Known rows, with every way that one mark hangs from another
{Y {M G}}: [-0.58  1.32 -0.49 -0.89  1.91 -0.43  1.28 -0.15  2.92 -1.66 -0.84  0.14
  0.61  0.92 -1.66 -1.84 -1.16 -4.01 -1.78  1.89 -2.93  2.67  0.37 -2.56]
{T {X J N}}: [-0.45  2.72  1.55  0.66  0.37 -1.44 -0.31 -0.78  2.20  0.00 -1.59  1.09
 -3.07  0.59 -0.31  1.44 -0.14 -2.16  2.95  0.14  1.95  4.85  1.22 -1.79]
{K X}: [-4.69  1.54 -1.97 -0.73  3.56 -1.63  2.14 -1.21  4.47 -1.22 -1.39  1.51
 -2.05  0.70  0.38 -0.26 -3.37 -2.76 -0.72  2.54 -3.24  9.18  0.51 -3.34]
{X {G M} {J H} K N T}: [ 2.91 -2.21  3.77  1.38 -3.66  3.46 -7.09 -2.54 -0.90  3.00  1.33 -3.01
  2.96 -1.13 -1.35  0.43  5.85  0.87  8.14 -0.50  4.96 -2.12  1.97  0.39]
{J {H {T {X {G M}}}}}: [-2.02  0.87 -1.79 -1.66  0.27 -0.26 -0.99 -0.01  2.56 -0.56 -0.52  2.33
  0.89  0.88 -1.18  1.12 -1.53 -0.38 -1.19  2.76 -0.91  4.22  2.89 -0.01]
{K {X G {J H} N T Y}}: [-0.15 -2.63  2.22  1.32 -1.01  1.00 -4.07 -1.48  0.85  1.00 -0.29 -2.39
  1.59  0.78 -1.83 -0.07  1.68  0.61  5.26 -0.60  2.41  2.63  2.47  1.93]
{J {H T}}: [-3.74  1.70  0.34 -2.85  0.09  2.58  0.13 -0.55  4.12 -0.48  0.22  0.79
  0.45  0.21 -0.93  0.07 -2.85 -0.49 -0.89  3.14 -1.42  4.67  2.87 -2.66]
{J H}: [-3.30  1.62  1.01 -0.47  0.42  0.85 -0.55 -0.91  4.55 -1.37  0.28 -0.13
 -0.67 -0.35 -0.13 -0.43 -1.87 -1.49  0.23  1.76 -2.31  5.31  1.65 -3.24]
{K {X J T}}: [-2.95 -0.14 -0.89  0.41  1.66  0.23  0.36 -0.73  3.02  1.61 -1.26 -0.80
 -0.68  0.73 -0.06  0.21 -2.50 -2.22  2.44  1.68 -0.73  7.22  1.01 -1.93]
{J {H {T {X Y}}}}: [-2.59  1.56 -0.05 -1.83 -0.03  0.89  0.04  0.27  2.75 -0.78 -0.36  1.75
  0.64  0.54 -1.88  0.84 -2.28 -0.42 -0.38  1.41 -0.23  4.38  2.81  0.31]
{G {M {Y {X J K N}}}}: [ 0.72 -0.38 -0.51  0.02 -0.02 -1.34 -1.32 -1.19  0.24 -0.55 -0.19  2.38
  3.11 -0.17 -2.91  1.14  2.11 -4.39  1.46 -0.26  0.16  2.83 -0.63 -0.71]
{X N Y}: [-2.00  1.80  3.64 -1.37  0.23  0.59 -1.16 -1.61  0.66 -1.98 -0.67  0.79
 -0.53 -0.08 -2.19 -0.08  0.96 -1.31  3.97 -0.76  1.42  3.31  0.61 -1.19]
{Y X}: [-2.07  2.20 -0.10 -0.96  3.14 -0.67  2.69 -1.49  3.57  0.17 -0.90  1.85
 -0.08  1.12 -0.13  0.26 -2.95 -3.72 -1.54  3.78 -1.84  5.55  1.33 -3.22]
{M {G {X J N T}} Y}: [ 2.00 -2.00 -0.26 -1.02 -0.93  1.24 -1.10 -1.15  1.92  0.93 -0.83  1.33
  4.30  1.31 -3.21  0.19  1.13 -2.07 -0.59  0.24  0.25  0.29  0.34  0.62]
{J {H {T {X K N Y}}}}: [-1.85  1.52  1.70 -2.02 -0.92  2.09 -0.85 -0.90  2.02 -0.21  0.31  1.39
  0.96 -0.19 -2.20  0.64 -0.22 -0.11  1.44  0.27  2.03  2.64  2.78  0.12]
{H J {T {X G K N Y}}}: [ 1.22  1.75  2.24 -3.29 -2.22  3.03  0.20 -0.49 -1.08  2.18  0.31  1.48
 -0.66  0.07 -1.53  0.01  0.94  1.54  3.60  2.58  4.94  0.90  3.59  2.09]
{H J {T {X K Y}}}: [-0.13  2.43  1.06 -3.22 -1.53  2.61  1.99  0.55 -0.12  1.88  0.21  1.88
 -0.94 -0.15 -1.27  0.07 -1.18  0.21  2.60  2.88  2.84  3.25  2.99  1.22]
{T H {X K}}: [-0.24  3.59  1.58  0.89  3.03 -1.95  1.63  0.04  2.74 -1.62 -1.22  2.86
 -3.34 -0.42  0.44  0.80 -1.04 -2.09  1.75  0.01  1.38  5.79 -0.50  0.05]
{J {H {T {X {Y M}}}}}: [-2.07  1.16 -0.20 -1.55 -0.32  0.24  0.21  0.51  1.91 -1.29 -0.07  1.45
  1.29  0.45 -2.62  0.48 -2.16 -1.16 -0.60  0.64 -0.03  3.67  2.77  0.51]
{M G Y}: [-0.01  0.20 -1.18 -1.55  2.00  1.17  0.94  0.39  3.88 -0.80 -1.54  1.59
  2.15  0.89 -2.70 -1.52 -0.54 -3.70 -3.27  0.97 -3.59  2.24 -1.01 -0.67]
{J {H {T {X G Y}}}}: [-1.37  1.00  0.07 -1.40 -0.03  0.95 -0.65  0.27  2.40 -0.38 -0.44  1.42
  0.73  0.83 -1.56  0.68 -1.49  0.45 -0.25  1.88 -0.12  3.43  3.09  1.04]
{H J T}: [-2.62  2.64  0.45 -4.81 -0.88  3.50  2.33  0.12  2.07  1.54  0.36  1.17
 -1.42  0.35 -0.28 -0.67 -3.30 -0.20  0.58  5.45  0.39  4.60  3.37 -2.49]
{K {X T}}: [-5.18  0.62 -2.19 -1.11  3.27 -0.12  1.66 -1.08  3.33  0.58 -1.38  0.79
 -0.30  0.47 -0.25 -0.37 -3.44 -2.61  0.28  1.99 -1.44  7.93  0.67 -2.09]

Rows
[-3.36  2.11 -0.71 -2.20  0.44  1.02  0.64  0.02  3.81 -0.27 -0.37  1.89
 -0.06  0.56 -0.90  0.73 -3.01 -0.73 -1.33  2.39 -0.64  5.10  2.93 -1.20]
{J {H {T X}}}
[-3.30 -0.17  0.01 -0.15  3.04 -0.93  0.71 -0.21  1.66 -1.14 -1.50  1.03
  0.27  0.65 -1.39 -0.10 -2.45 -1.78  2.14 -0.12 -0.07  6.85  0.14  1.49]
{K {X {T H} Y}}
[-0.15 -1.33  0.69 -1.14 -1.97 -2.86 -2.68 -1.81 -2.64 -1.99  0.24  3.60
  2.68  0.48 -2.32  2.09  1.28 -0.24  4.54  0.05  3.27  3.26  1.45  2.29]
{G M {X N {T {H J}} Y}}
[ 2.32 -1.10  4.58 -0.11 -1.41  3.60 -3.52 -2.08 -3.21  1.48  0.69 -1.99
  3.34 -1.30 -3.36 -1.44  4.86 -0.10  7.17 -2.59  5.88 -2.77  0.65  2.38]
{X G K N T {Y M}}
[ 1.15 -0.05  6.30  0.65 -1.41  2.10 -3.43 -0.44 -1.12  0.14 -0.48 -1.54
  0.55  0.02 -2.64  0.68  1.92 -0.26  8.25 -2.50  5.56  0.80  0.70  1.98]
{X J N {T H} Y}
[-1.40  3.40  1.45 -0.53  1.26 -0.30  0.61 -1.77  1.96  0.06 -0.94  2.15
 -2.37 -0.61 -0.28  0.59  0.71 -2.19  2.55 -0.19  2.67  4.34  0.43 -1.90]
{T {X K N}}
[-3.12  1.86  3.22 -2.09  1.56  1.87 -0.74 -1.45  1.43 -0.29 -0.66  0.74
 -0.32 -0.15 -1.10 -0.22 -0.63 -1.36  3.59 -0.23  3.91  3.00  0.52 -1.11]
{X N {T H}}
[ 0.29  1.55  1.01 -4.01 -1.75  1.48  1.30  0.57 -0.45  0.70 -0.18  1.77
  0.38  1.28 -2.96 -0.54 -0.58 -0.66  0.77  2.27  3.33  0.82  3.60  1.95]
{H J {T {X N {Y {M G}}}}}
[-0.62  3.39  1.28 -0.10  1.51 -2.52  2.17  1.06  2.46 -1.57 -0.81  2.48
 -4.41  0.28  0.77  0.06 -2.37 -1.49  1.35  1.75  1.44  6.19  1.17  0.58]
{T {H J} X}
[ 1.38 -0.40  1.67  1.18 -0.22  2.76 -2.24 -0.23  1.14  3.32 -0.93 -2.37
 -0.06  0.39  0.20 -0.05  0.23  0.15  4.69  2.43  0.98  2.07  1.53 -0.85]
{X G J T}
[ 1.48  1.53  0.91  2.39 -0.02 -2.75 -0.02  1.12  0.17 -1.10 -1.43  0.53
 -1.29  0.50 -1.93  1.02 -0.36 -2.69  3.17 -1.32  0.58  4.39  0.59  0.99]
{T {X J {Y M}}}
[ 2.80 -1.17  2.55  1.65 -0.52  3.08 -1.72 -1.78  1.67  4.19  0.69 -2.33
  2.75  0.10 -0.26  0.19  1.26 -0.83  3.27  2.62  2.07  0.21  2.74 -0.22]
{Y {X G {J H} K T}}
[-0.41  0.99  4.84 -0.14 -0.43  2.29 -2.33 -0.99  1.08  1.02 -0.49 -1.27
 -0.80  0.03 -0.95  0.49  0.55 -0.96  6.20 -0.44  4.87  2.06  0.85 -0.98]
{X J N {T H}}
[ 1.20 -0.54  4.77 -1.60 -1.33  1.70 -1.69 -0.12 -1.82 -0.86  0.31 -1.03
  2.52  0.35 -4.04 -2.05  2.00 -1.39  4.67 -1.86  5.13 -1.90  1.20  3.50]
{X N {T {H J}} {Y {M G}}}
[ 1.68  1.64  2.54  0.68  0.49 -0.30 -1.47 -1.41 -0.22 -0.12 -1.02  1.38
 -1.15 -0.34 -1.22  0.41  2.87 -0.32  4.23 -1.06  3.37  1.89  0.71  1.51]
{T {X G K N Y}}
[-0.34 -0.24  1.40  0.59  0.22  1.52 -0.24 -1.03  2.63  2.67 -0.05 -1.24
  2.25  0.92 -0.88  0.61 -1.63 -2.56  1.55  2.41  0.63  2.86  2.69 -1.35]
{Y {X {J H} T}}
[-2.15  1.70  2.03 -1.59  0.83  1.98  0.82  0.23  1.57  0.85 -0.10  0.04
 -1.11 -0.39 -0.14 -0.98 -2.36 -1.03  3.11  1.99  1.86  4.18  1.05 -0.48]
{X {T {H J}}}
[ 0.13 -1.92  0.29  1.65  0.85  0.20 -1.68 -0.30  0.84  1.47 -1.34 -1.48
  0.53  1.01 -0.96  0.13 -0.22 -0.30  4.24  0.97  0.03  4.65  1.30  1.49]
{K {X G J T Y}}
[-1.05  0.17 -0.45 -0.93  2.61  0.44  2.01  0.11  1.87  0.28 -0.93  2.37
  3.15  0.29 -2.80 -0.15 -2.10 -4.20 -1.48  0.00  0.24  3.54 -0.44  0.81]
{M {Y {X {T H}}}}
[-1.84 -1.73  0.67  1.39 -0.24  0.49 -1.73 -0.35  1.93  0.61 -0.49 -1.87
  1.22  0.38 -1.63  0.20 -1.07 -1.09  3.92 -0.40 -0.22  5.48  1.67  0.89]
{K {X {J H} T Y}}
[-1.22  1.57  0.99 -1.10  1.88 -1.44  1.79 -2.07  1.39 -1.02 -0.03  1.11
  1.46  0.78 -2.23 -0.46 -1.02 -4.93 -0.76  1.16  1.08  2.88  1.54 -2.77]
{Y M {X N}}
[ 3.59 -0.76  1.50  0.05 -0.60  1.80  0.34 -0.90  2.39  1.80  1.01 -1.45
  4.17  1.32 -2.37 -0.71  0.57 -3.59 -0.96  2.48  0.07 -1.30  2.82 -0.70]
{Y {M G} {X {J {H T}} K}}
[-0.39  0.28  0.15 -0.36 -1.83 -0.06 -0.53 -1.54  3.18 -0.01  0.49  1.38
  0.41  0.84  0.14  2.27 -2.22  0.34  0.72  3.52 -1.14  5.62  3.26 -2.68]
{G {X {J {H T}}}}
[-1.47  2.73  1.13 -3.20  0.44  1.81  0.90 -0.83  0.27  0.51 -1.00  3.01
  0.00  0.21 -2.23  1.27 -0.38 -0.69  1.95  0.69  3.21  3.08  1.67  0.41]
{H {T {X K N Y}}}
[ 0.65  1.79  0.00  0.32  0.99 -1.94 -1.70 -1.84  0.26 -0.14 -1.07  2.61
 -1.10 -0.12 -0.39  0.95  2.72 -1.39  2.84  0.37  2.26  2.95  0.46 -0.22]
{T {X {G M} K N}}
[-1.50 -1.63 -1.24  0.46  2.08 -0.79 -0.18 -0.33  0.14 -0.11 -1.11 -0.38
  1.80  0.75 -2.04 -0.93 -0.90 -1.58  1.87  0.25 -0.31  4.58  0.87  1.79]
{K {X G T {Y M}}}
[ 0.17 -0.60 -0.59 -1.22  0.90  0.23  0.08 -1.15  1.89  0.15 -1.33  1.62
  2.67  1.68 -1.47  0.09 -0.93 -1.09 -0.48  2.60 -1.82  2.37  1.22  0.36]
{M {G {X T Y}}}
